Each row was made from one walk, in order. Every step used is in the known rows, and no mark comes twice. Write each row's walk.
(in the rows, 128 means zero)
Known rows
vafal > zefer > ramu: [124 124  89  97 138  81 158 139  86  86 103 125 186 115 130 132 110 126
 136 142  85 135 117 109  70 113 153 123 113 116 172 131  97 100 146 123
 101  55 127 109  74 101 120 178 109  84 125 124 136 111  99 158 138 124
 116 139 148 163 170 160 143 114]
beli > zefer: [139 133 120  89 128 135 168 135 109 102 119 132 165 130 142 143  78 147
 122 130 108 129  98 116 106 134 130 124 131 113 156 122 104 137 117 134
  80  87 127  65 104 122 123 155 117 132 102 102 138 101 113 148 140 128
 121 120 156 128 181 171 121 123]
felaf > zefer > vafal: [124 129  91 116 163 121 182 119 116 112 132 106 171 142 167 134 119 115
 129 144 107 141  80 104  88 152 170 159 117  90 155  89 105 114 128 130
  76  70 121  90  83 130 121 148 123  98 118 112 140  74  89 165 167 159
 102 123 157 152 196 142 144 115]
tedo > zefer > vetunez: [150 159 109  92 137 144 159 145 100  76 118 148 171 111 169 125  86 120
 120 102  84 113  77 111  99 155 153 121 122  82 159 125 105 114 111 157
  80  81 110 131  59 122 145 158 117 109 118  73 137  83  81 178 139 172
 132 133 150 143 182 169 152 128]
felaf > vetunez > zefer > vafal: [113 135 108  96 171  97 174 124 103  93 120 150 182 130 191 140 104  74
 141 130  95 140  66  92  95 163 151 168 110  88 151 121 106 110 128 153
  47  74 122 102  59 110 140 168 106 111 129 112 157  70  90 174 138 171
 117 106 139 142 172 138 164 101]
beli > zefer > tedo: [133 111 120  76 141 159 180 134 102  87 119 134 173 136 134 126  85 138
 124 139  93 122 119 109 107 147 113 111 115  99 136 129 115 124  93 135
  83  90 129  67  84  94 127 157 117 113  77  99 144 144  97 161 128 100
 135  97 182 137 183 170 139 142]
vetunez > felaf > zefer > podat: [138 142  78 104 146 130 180  87 122 115 100 137 176 135 184 152  93  86
 115 123 139 140  97 124  96 109 164 138 120 118 150 117 122  94  97 112
  70  33 135 108  57 130  94 144  93 139 132  88 163  93  89 164 115 156
  73 135 143 137 190 153 166 125]
vafatas > rapuz: [141 129 113  75 107 118 159 114  96  86 151 170 177 129 144 173  97 132
 125 145 119 113 119 115 100 123 166 131 135  95 166 118 100 116 136 146
  89  54  88  99  89 139 123 142 105 111 118  90 151  69  95 138 120 151
 123 123 146 149 141 152 112 119]
vafubom > zefer > rapuz > fedogu: [120 170  84 104 150 135 133 114  98  74 143 120 175  74 180 142  99 100
 145  93 123 100  98  86  87 138 172 151  99  79 178 118 109 111 150 133
 120  72 136  87  78 130 139 167 110 128  78  78 144  92  86 191 130 154
 125 126 179 163 196 145  93 131]
podat > zefer: [132 132 102 106 129 136 166 127  98 121 111 162 175 115 131 140 115 144
 120 121 105 122  93 110  99 130 137 137 144  88 163  96 118 114 134 130
  83  90 100  81 111 125 139 146 116 107 126 117 139 105  94 145 130 168
 117 141 154 147 158 148 152 119]
podat > tanobuk: [157 115 110 105 112 103 170 131 110  93 127 152 171 124 132 148 110 116
 126 104 120 127 100  97 100 127 153 119 107  95 154  95 116 103 110 132
  78  67 120  67 114 117 131 145 129  83 125 111 152  84 108 136 130 134
 129 141 175 124 125 154 146 115]
beli > zefer > vetunez > felaf: [141 118  98  84 141 132 171 111 131  82 103 119 163 104 198 157  59  91
 112 103 120 129  88  98 104 137 115 113 109  93 149 141  97 118 103 136
  56  77 115 103  44 109 114 149 106 143 116  93 137 102  96 164 117 142
 125 143 149 125 194 162 145 148]
ramu > zefer > rapuz: [119 141  97  88 119 132 142 121  90  82 120 157 197  94 168 131 104 124
 132 134 136 102  97 121  80 120 158 127 135  85 155 133  96 118 145 146
 113  60 101 104  82 115 100 148 112 128 102 107 152  86  90 177 116 162
 134 139 163 144 189 155 137 129]
vafubom > zefer > vetunez > felaf: [149 144  86  87 148 133 150 108 113  83 104 131 156  90 203 137  70  96
 122  88 132 122  90 103  95 135 114 129 103  74 166 139 107  99 116 148
  67  70 119 101  52 110 134 130 107 119 134  85 149  66  91 152 102 162
 121 139 143 153 191 150 151 147]
vetunez > zefer: [137 135 122  95 125 125 164 113  95  98 127 160 178 119 139 140 100 136
 129 109 115 121  93 122 110 125 145 136 143 103 151 117 116 124 131 135
  79  73 138  76 103 138 136 159  98 113 119 117 152  66 102 162 128 171
 122 138 149 133 162 147 146 105]
vafal > zefer: [136 143 108 108 135  99 149 138  97 101 135 148 186 129 137 125 109 122
 128 147  99 138 102 124  88 140 152 119 139 109 165 124 101 124 145 126
  84  72 115 100  96 122 118 160 110  99 104 109 149  89 110 155 120 145
 117 109 149 158 162 163 144 119]
vetunez > felaf > zefer > beli: [136 144  84  90 159 127 147  80 115 129 111 108 179 144 193 164 134 100
 121 118 148 133  86 111  92 114 180 159 131 101 157 114  99 114  82 116
  50  55 147  91  45 114 111 141 108 134 101  88 139  83  92 160 122 156
  97 157 152 131 188 140 143 135]
ramu > zefer > vetunez > felaf: [136 134  88  76 140 127 153 100 120  86  89 133 181  86 197 160  79 105
 123 118 141 121  95 130  99 126 135 122 122  89 144 137  95 105 123 143
  84  52  97 131  61  99  98 142 101 120 132  87 139  90 101 157 102 182
 115 143 153 133 182 157 178 144]
fedogu > rapuz > femi: [127 114 124  87 128 149 174 144 125 102 139 136 158 112 141 168 107 116
 147 120 112 108 101 126 118 143 155 116 121  99 180 115 111 127 131 156
  88  68 147  90  69 139 140 155  90  71 109  82 150 105 137 154 141 149
 147 134 109 160 165 148 128  95]
rapuz > zefer > felaf: [122 152  98  87 135 122 171 116  92 118 123 118 203 109 142 156  78 103
 136 135  99 110 105 112  83 127 169 141 118  92 153 110 114 120 112 105
  93  43 115  86  78 129 106 141  96 121 116 100 126  95  85 169 121 164
 112 132 154 127 195 170 121 127]
beli > zefer > vafal: [130 123 112 104 155 125 180 124 120  93 122 110 163 133 149 115  84 112
 129 124 106 132  92  89  87 158 142 136 101  94 153 109  96 125 128 129
  68 106 133  67  83 110 122 141 119 122  99 115 129 101 108 165 156 125
 108 117 163 139 194 166 122 127]
rapuz > vafatas: [140 146 121  80 124 117 159 142 107  92 149 159 156 119 167 173  91 133
 123 115 118 110  96 125  96 124 145 147 124 113 166 126  91 113 118 122
  84  51 157  87 117 150 126 154 106  88 121 100 129  88  96 143 131 135
 129 125 137 126 141 167 108 114]
fedogu > rapuz: [130 115 123 102 123 151 171 136 108 106 139 133 169 124 135 173 105 137
 143 138 114 132 109 114 108 117 154 111 146  87 167 105 113 116 129 151
  91  72 120  84  85 141 127 156  84 102 118  93 161 104 108 143 125 151
 150 129 130 148 153 152 116 106]
femi > rapuz: [131 143 124  85 125 114 162 113 120  97 146 154 177 113 135 146  79 142
 126 140 101 128  96 123  93 124 128 114 155  80 160 132  96 106 119 144
  79  75 102  82  77 153  97 140  98 116 120  95 140  75 111 125 124 124
 133 119 127 137 134 166 150 122]
vafatas > rapuz > zefer > podat > tanobuk: [141 123  96 107 110 130 190 104  93  55 119 174 194 100 137 147  90  70
 135 103  95  60  95  86  59 135 181 140  84  98 150  92 111 109  99 119
  56  28  85 126  78 135 124 143 121  91 128  83 166  92  52 200  86 173
  92 124 160 134 155 180 114 114]
vafubom > zefer > rapuz > vafatas: [139 154  96  79 135 128 136 135  90  58 146 162 156  85 201 131  91 111
 124  88 124  78  99  96  52 120 140 159 110  83 181 138  98 120 129 138
  84  45 160  80  80 143 129 137 111 122 113 103 157  75  70 195 120 144
 146 128 150 157 192 155  70 128]
koled > rapuz > zefer > felaf > vetunez: [112 160  87  80 137 104 176 114  69 102 123 132 193 116 196 189  79  51
 134 141  99 131  89  88  74 146 177 143 135  71 158 132 103 140 113 128
  49  14 106 119  43 121 111 154  81 143 125  85 158  87  71 198 121 168
 120 121 130 159 204 171 133 115]
felaf > vetunez: [129 162 113  88 143  94 161 144  92 117 132 165 173 142 174 169  95 114
 129 150 113 150  84 113 109 136 153 147 127 107 171 124  97 101 111 158
  80  61 110  97  85 127 137 181 107 107 134  98 152  93 110 138 126 137
 117 105 136 141 145 151 156 115]
ramu > zefer > felaf > vetunez: [115 166  96  69 134 106 150 115  95 113  96 123 207 118 181 169  89  91
 128 170 114 131 100 131  87 121 161 144 127  93 156 132  98 106 114 146
  79  36  90 115  76  88  94 150 106 129 148  88 148  99  90 160 104 157
 131 115 165 125 206 166 164 134]
koled > rapuz: [152 132 107 104 118 126 159 118  82  97 141 159 163 133 149 158  96 129
 117 131 113 148 117  96 104 134 165 110 152  89 152 133 109 126 127 136
  86  46 129  87  92 138 124 141  89 129 111  97 158  74 119 150 144 140
 126 144 134 173 151 157 145 109]
podat > zefer > vafal: [122 124  98 121 158 126 173 120 116 115 113 130 169 122 144 133 124 107
 120 125  99 129  85  87  85 148 146 153 120  76 157  89 110 112 138 128
  63  97 104  78 104 112 131 130 122 107 110 133 126  99  86 155 149 158
 111 140 159 162 173 137 151 116]
vafubom > zefer: [146 161 107  98 139 126 143 133  87  99 125 145 165 115 154 117  92 146
 130 112 121 120 107 114  93 134 127 139 128  97 173 110 111 117 128 149
  79  74 126  74 104 124 141 140 113 107 123  92 153  65 108 149 129 145
 116 116 144 158 172 161 126 123]
ramu > zefer: [135 149 113  86 123 129 146 128  98 113 108 144 189 109 149 144 101 149
 130 132 132 120 104 142  96 123 144 132 143 106 145 115  94 117 135 143
 100  62 109  88 111 117 106 144 116 104 113  99 137  99 110 150 127 172
 121 121 162 138 172 165 146 122]

Which walk is each row?
[128 141 111  91 112 120 159 135  97  64 157 163 161 102 185 157  93 107
 129  98 120  91  96 106  73 123 164 139 109  96 174 137  89 112 125 118
  91  40 158  94  80 150 111 159 103 111 109 106 148  91  76 180 119 131
 147 135 144 137 161 150  90 118]	zefer > rapuz > vafatas
[142 168 112  91 138 143 130 105 101  98 103 133 184 135 155 137 122 135
 131 147 129 100  96 120  90 128 177 141 132  98 154 126  78 103 107 148
  81  77 122 108  89  96 119 148 120 101  86  88 126  96 110 155 108 157
  97 129 174 122 181 160 135 129]	ramu > zefer > beli
[116 158  99  81 132  87 159 129  96 123 117 140 193 138 184 179  83  87
 129 152 101 145  98 108 102 122 171 139 119 101 168 136 113  99 112 143
  69  50 112  99  70 103 116 166  94 128 142  91 155  89  94 141 115 131
 125 129 160 128 181 152 154 132]	zefer > felaf > vetunez
[122 149  97  82 120 119 146 111  94 116 100 115 205 111 156 156  89 128
 126 152 129 121 118 130  91 114 158 126 125  88 148 120 108 112 131 136
  95  41 103  98  96  98  83 126 109 133 123 106 137  92  99 155 116 168
 125 145 182 122 206 166 160 141]	ramu > zefer > felaf
[137 130 117  72 105 112 164 126 113  88 147 170 168 117 155 173 102 124
 119 117 109  92 112 128 110 149 179 138 113 108 174 124  89 136 133 146
  80  50 122  99  72 147 142 138 111  76 120  77 141  80 120 147 132 153
 115 128 132 162 156 152 125 116]	vafatas > rapuz > femi
[110 130 110  91 156 121 181 103 120  83 147 120 185  98 148 125  76  94
 153 131  79 106  71  96  57 160 130 147 130  57 144 107  79 116 130 127
  55  77  97 102  50 154  85 128 103  98 111 111 123  84  81 179 141 148
 102 102 128 158 175 174 126 120]	femi > rapuz > zefer > vafal
[167 145  90 132 132 125 174 119 102  69 103 165 164 104 134  98  88 109
 135  85 104  93  94  80  71 135 147 125  76 101 158 101 131  83 104 143
  58  60 124  94  99 107 142 132 128  89 133  87 175  79  86 187  98 136
  96 129 176 129 168 175 137 122]	vafubom > zefer > podat > tanobuk
[105 153 108  78 128 122 172  94 114  95 131 126 205  90 144 153  63 106
 141 139  88 100  94 117  64 134 143 122 146  63 147 124  96 121 113 119
  74  48  93  87  50 149  77 122  90 128 123  94 133  91  79 170 105 149
 124 123 136 124 192 183 123 137]	femi > rapuz > zefer > felaf
[115 124  99  74 155  84 175 128  69  80  93 150 188 113 177 164 104 109
 144 123  87 121  77 103  90 120 147 164 120 113 165 133 105  96 122 148
  76  39 135 107  63  96 159 201 102 114 143 126 153  97  79 168 135 148
 122 141 152 139 166 142 165  91]	felaf > vetunez > zefer > ramu
[131 154 121  88 148  99 163 128  88  99 116 168 184 123 175 161  98 103
 133 130 106 135  68 120 106 137 142 158 141 111 162 133 113 121 123 156
  62  54 123  94  76 122 146 189  99 122 133 101 168  72 100 162 121 167
 123 113 129 139 161 143 170 101]	felaf > vetunez > zefer
[118 114  73  99 172 113 175  94 128 119 123  93 172 134 189 148 122  83
 123 120 144 158  82 108  82 135 157 158 116  87 151  99 106 116 119 113
  59  66 125  75  55 124  89 121 111 123 127 119 134  80  95 158 148 157
 104 136 154 161 200 138 157 129]	vetunez > felaf > zefer > vafal
[118 116 121  95 139 159 176 134  81 106 136 124 186 108 132 165 100 113
 159 135 100 105  92 117  89 128 146 129 146  87 163 101 103 130 125 133
  88  58 116  91  75 141 120 163  88 101 113  91 150 104  90 171 119 180
 135 117 124 157 173 168 103  96]	fedogu > rapuz > zefer
[108 150  86  95 143 110 171 123  96 126  94 143 199 121 181 171 101  83
 117 142  88 128  88 103  94 129 154 156 131  74 169 116 115 114 114 133
  56  57  91 102  74  99 122 147 106 136 152 109 151 108  78 166 109 162
 133 136 164 135 191 149 162 131]	podat > zefer > felaf > vetunez
[123 101  89  70 160 141 177  99 114 112 116 117 186 139 178 165 116 106
 121 127 142 149 109 126 105 125 135 133 132  91 136 119 131 118  87 111
  80  58 130  68  58 110  98 138 111 112 109 109 155 116  86 156 124 136
 125 124 171 151 178 144 169 139]	vetunez > felaf > zefer > tedo
[134 143 101  94 130 130 167 120  62  95 141 141 181 114 152 161  91 107
 127 117 108 120  94  97  82 143 158 141 159  83 149 119  99 142 119 121
  84  35 125  99  81 145 124 148  88 127 102  96 143  90  94 179 140 172
 110 132 124 177 166 166 117 102]	koled > rapuz > zefer
[124 125  85  84 139 118 162  97 118 129 121 113 174 127 188 169 113 120
 118 123 151 155  87 134  99 109 154 150 153 106 154 102 113 123 106 115
  79  46 132  74  65 133  97 139 107 119 132  99 151  78 101 149 133 168
 114 141 147 149 183 140 163 128]	vetunez > felaf > zefer
[133 163 103 102 149 141 154 110 102 119 124 120 169 151 158 142 136 129
 115 154 124 120  79 109  95 138 184 156 137 105 165 103  93 113  92 137
  69  75 142  99  72 126 140 166 121 116  91  94 130  84  90 163 136 149
  83 126 161 130 193 145 120 119]	felaf > zefer > beli
[123 138  89 111 121 125 170 112 101 121 100 139 190 116 144 154 107 118
 116 135  97 120 111 112  90 120 159 135 135  78 162 105 132 115 125 117
  78  70  99  76  95 109 103 126 103 130 128 116 136  99  78 149 118 164
 128 159 172 129 193 152 148 145]	podat > zefer > felaf
[122 151 105  82 106 127 151  98 112  88 162 143 175 109 149 203 107 107
 137 138 111 110 110 103 116 129 194 141 114 100 161 107  90 119 138 130
 106  48  94 100  88 144 136 168 112 115 102  74 135 100  93 139 129 158
 113 137 165 160 147 148 102 124]	vafatas > rapuz > fedogu
[124 168 103  79 139 116 154 136  77 110 110 136 194 134 177 158  96  91
 134 125  88 133  86 118  84 136 177 136 116  86 167 129 115 118  94 147
  61  44 109 116  60 110 109 148 108 145 142  77 145  98  78 176 125 167
 133 133 157 128 198 172 157 130]	tedo > zefer > felaf > vetunez
[135 142 113  86 127 121 161 136 119  86 133 160 167 105 167 138  99  98
 128  89 122  97 103 115 103 148 176 135 104 100 178 139 100 125 131 139
  95  73 144  87  59 143 135 152 108  88  97 100 141  91 114 169 135 134
 139 149 135 148 179 143 127 117]	zefer > rapuz > femi
[148 140 115  97 141 143 178 135 122  76 112 128 153 108 168 136  60 123
 112 126  94 111  90 105 104 158 123 115 108  94 154 137  95 122 112 149
  75  97 118 103  68 112 146 171 117 119 106  84 135 104  91 164 132 132
 128 111 157 129 191 163 127 136]	beli > zefer > vetunez
[137 137 107 101 152 125 161 130  99  99 132 129 175 137 149 107 109 112
 132 101  98 132  84  99  81 167 169 141 118  74 156 104 103 119 120 142
  70  88 126  98  81 123 118 124 120 125 114  97 131  80  90 170 159 168
 125 140 162 157 186 162 146 113]	tedo > zefer > vafal
[133 116 110 111 158 111 175 110 110  85 125 139 175 122 154 125 105 109
 140 116  98 126  87  96  94 153 146 146 119  85 143 115 110 118 147 134
  67  80 133  75  87 125 130 147 107 121 114 120 142  72  98 160 142 171
 104 134 149 139 178 147 146 112]	vetunez > zefer > vafal
[147 173 118  99 137 146 143 114  81  97 121 143 177 148 142 124 128 129
 129 105 103 106  90 105  88 149 190 136 136  96 160 120  93 117  82 143
  68  89 142 100  78 110 137 135 116 129  86  69 122  89  91 169 132 168
 120 152 164 124 172 167 121 124]	tedo > zefer > beli
[116 111  88 102 143 118 173 130  86 106  87 134 180 102 130 144 123 145
 126 115  78 114  93  98  78 104 139 147 128  95 164 102 112  96 137 125
  99  70 113  78 101  98 137 161 117  98 125 131 127 123  79 154 152 149
 121 175 159 144 162 141 150 107]	podat > zefer > ramu
[132 151 104  92 126 134 148 128  84  80 130 161 194 116 164 116 109 119
 135  89 116 111  88 109  80 134 178 121 141  78 156 131 108 127 124 149
  96  68 120 104  65 130 115 138 108 152 101  92 148  82  85 189 132 170
 160 152 161 160 192 162 120 122]	tedo > zefer > rapuz
[135 150  99  94 124 134 182 107  90  70 133 179 192 110 144 153  66  95
 135 124  97  73 102 107  71 132 172 146 113 114 155 113  99 113 121 123
  79  25  86 142  61 152 127 151  96 118 120  80 157  88  60 183  99 177
  76 109 132 151 167 178 104 120]	vafatas > rapuz > zefer > podat
[138 149 108  87 137 137 153 122 108  83  94 139 175  99 163 138  82 125
 128 141 120 107  92 126 102 142 145 124 122  90 151 127  92 100 132 165
  96  76  90 142  84 106 128 162 118  94 116  90 136  91  87 161 114 163
 120 117 163 132 191 164 159 130]	ramu > zefer > vetunez
[141 152 104  90 148 130 180 137  93  91 123 144 180  93 166 154  70 101
 133 117  83 104  74 106  92 159 140 141 114  93 157 120  92 107 116 138
  87  74 107 125  67 138 148 172 107  76 120  87 128  95  71 177 120 167
 108 112 141 137 175 166 127 117]	rapuz > zefer > vetunez
[109 120 121  69 159 146 182 104 109  79 138 143 200  94 140 128  77 121
 144 137  84  94  95 120  77 151 112 122 153  64 135 120 110 113  95 124
  80  62  94  90  59 138  98 142 102  98  95  90 140 124  72 176 114 124
 126  90 145 152 159 174 143 125]	femi > rapuz > zefer > tedo
[115 148 101 105 137 132 149 103 108  65 144 148 194  80 173 162 108  86
 140  95 124  97  85  97 109 128 174 145 116  92 149 124 122 122 152 130
 114  58 143  94  67 142 136 177  97 142  80  97 153 103  76 200 125 177
 137 160 170 138 188 132 110 113]	vetunez > zefer > rapuz > fedogu
[112 165  92  94 142  79 153 134  98 111 115 126 198 137 174 158  94  61
 134 177  87 142  99 114  80 145 175 133 119 103 166 147 108 113 136 124
  63  41 105 119  63  96 100 169 104 128 139 101 159  90  93 169 100 138
 126 109 149 146 198 163 157 135]	vafal > zefer > felaf > vetunez
[130 153  99 107 126 134 155 109  96  97 157 123 165 112 155 192  97 102
 130 116 112 136 106  90 114 138 189 121 137  90 149 126 108 125 134 129
 110  47 139  96  94 138 132 163  92 128  78  74 139  93 113 160 156 148
 118 144 154 174 154 149 137 113]	koled > rapuz > fedogu
[100 109 109 104 160 158 187 126 100  96 131 104 186 109 146 151 102  90
 162 135  92 111  88  88  74 153 152 133 113  70 154  85  99 121 134 135
  72  75 119 101  68 137 118 144  90  89 104 106 143 100  80 187 142 175
 123 115 125 163 190 154  97  98]	fedogu > rapuz > zefer > vafal
[119 166  92  95 136 144 134 120  96  71 147 133 188  97 164 159 111  98
 144  89 113 104  86  95  98 142 200 138 121  77 154 117 108 124 128 129
 117  67 133 107  66 136 123 161 116 150  78  70 137 112  73 206 140 177
 148 160 172 156 196 156 114 126]	tedo > zefer > rapuz > fedogu
[148 135 103 118 135 108 186 123 102  69 100 181 178 116 169 143  95  56
 129 102  97 108  63  85  92 137 164 138  90 114 153 116 131  92  99 145
  37  42 128 115  81 103 150 173 110 110 136 102 192  81  74 201  94 156
 111 122 162 116 162 154 184  97]	felaf > vetunez > zefer > podat > tanobuk
[151 113  69 119 126 124 183  94 130 103  97 139 175 120 164 147 104  65
 113  93 143 130  85  98  78 113 166 135  99 104 144  90 135  94  87 113
  49  29 131  93  62 125  98 129 119 114 139  89 170  88  79 183 104 157
  97 143 171 127 177 163 178 124]	vetunez > felaf > zefer > podat > tanobuk
[123 111 112  90 151 160 176 123  95 107 109 159 185 123 132 130 116 136
 120 127  86 111 109 114  98 144 128 137 128  75 147 105 136 113 106 124
  94  92  99  71  97 103 132 141 117 103  95 120 144 138  80 151 117 140
 137 125 171 149 162 141 162 130]	podat > zefer > tedo
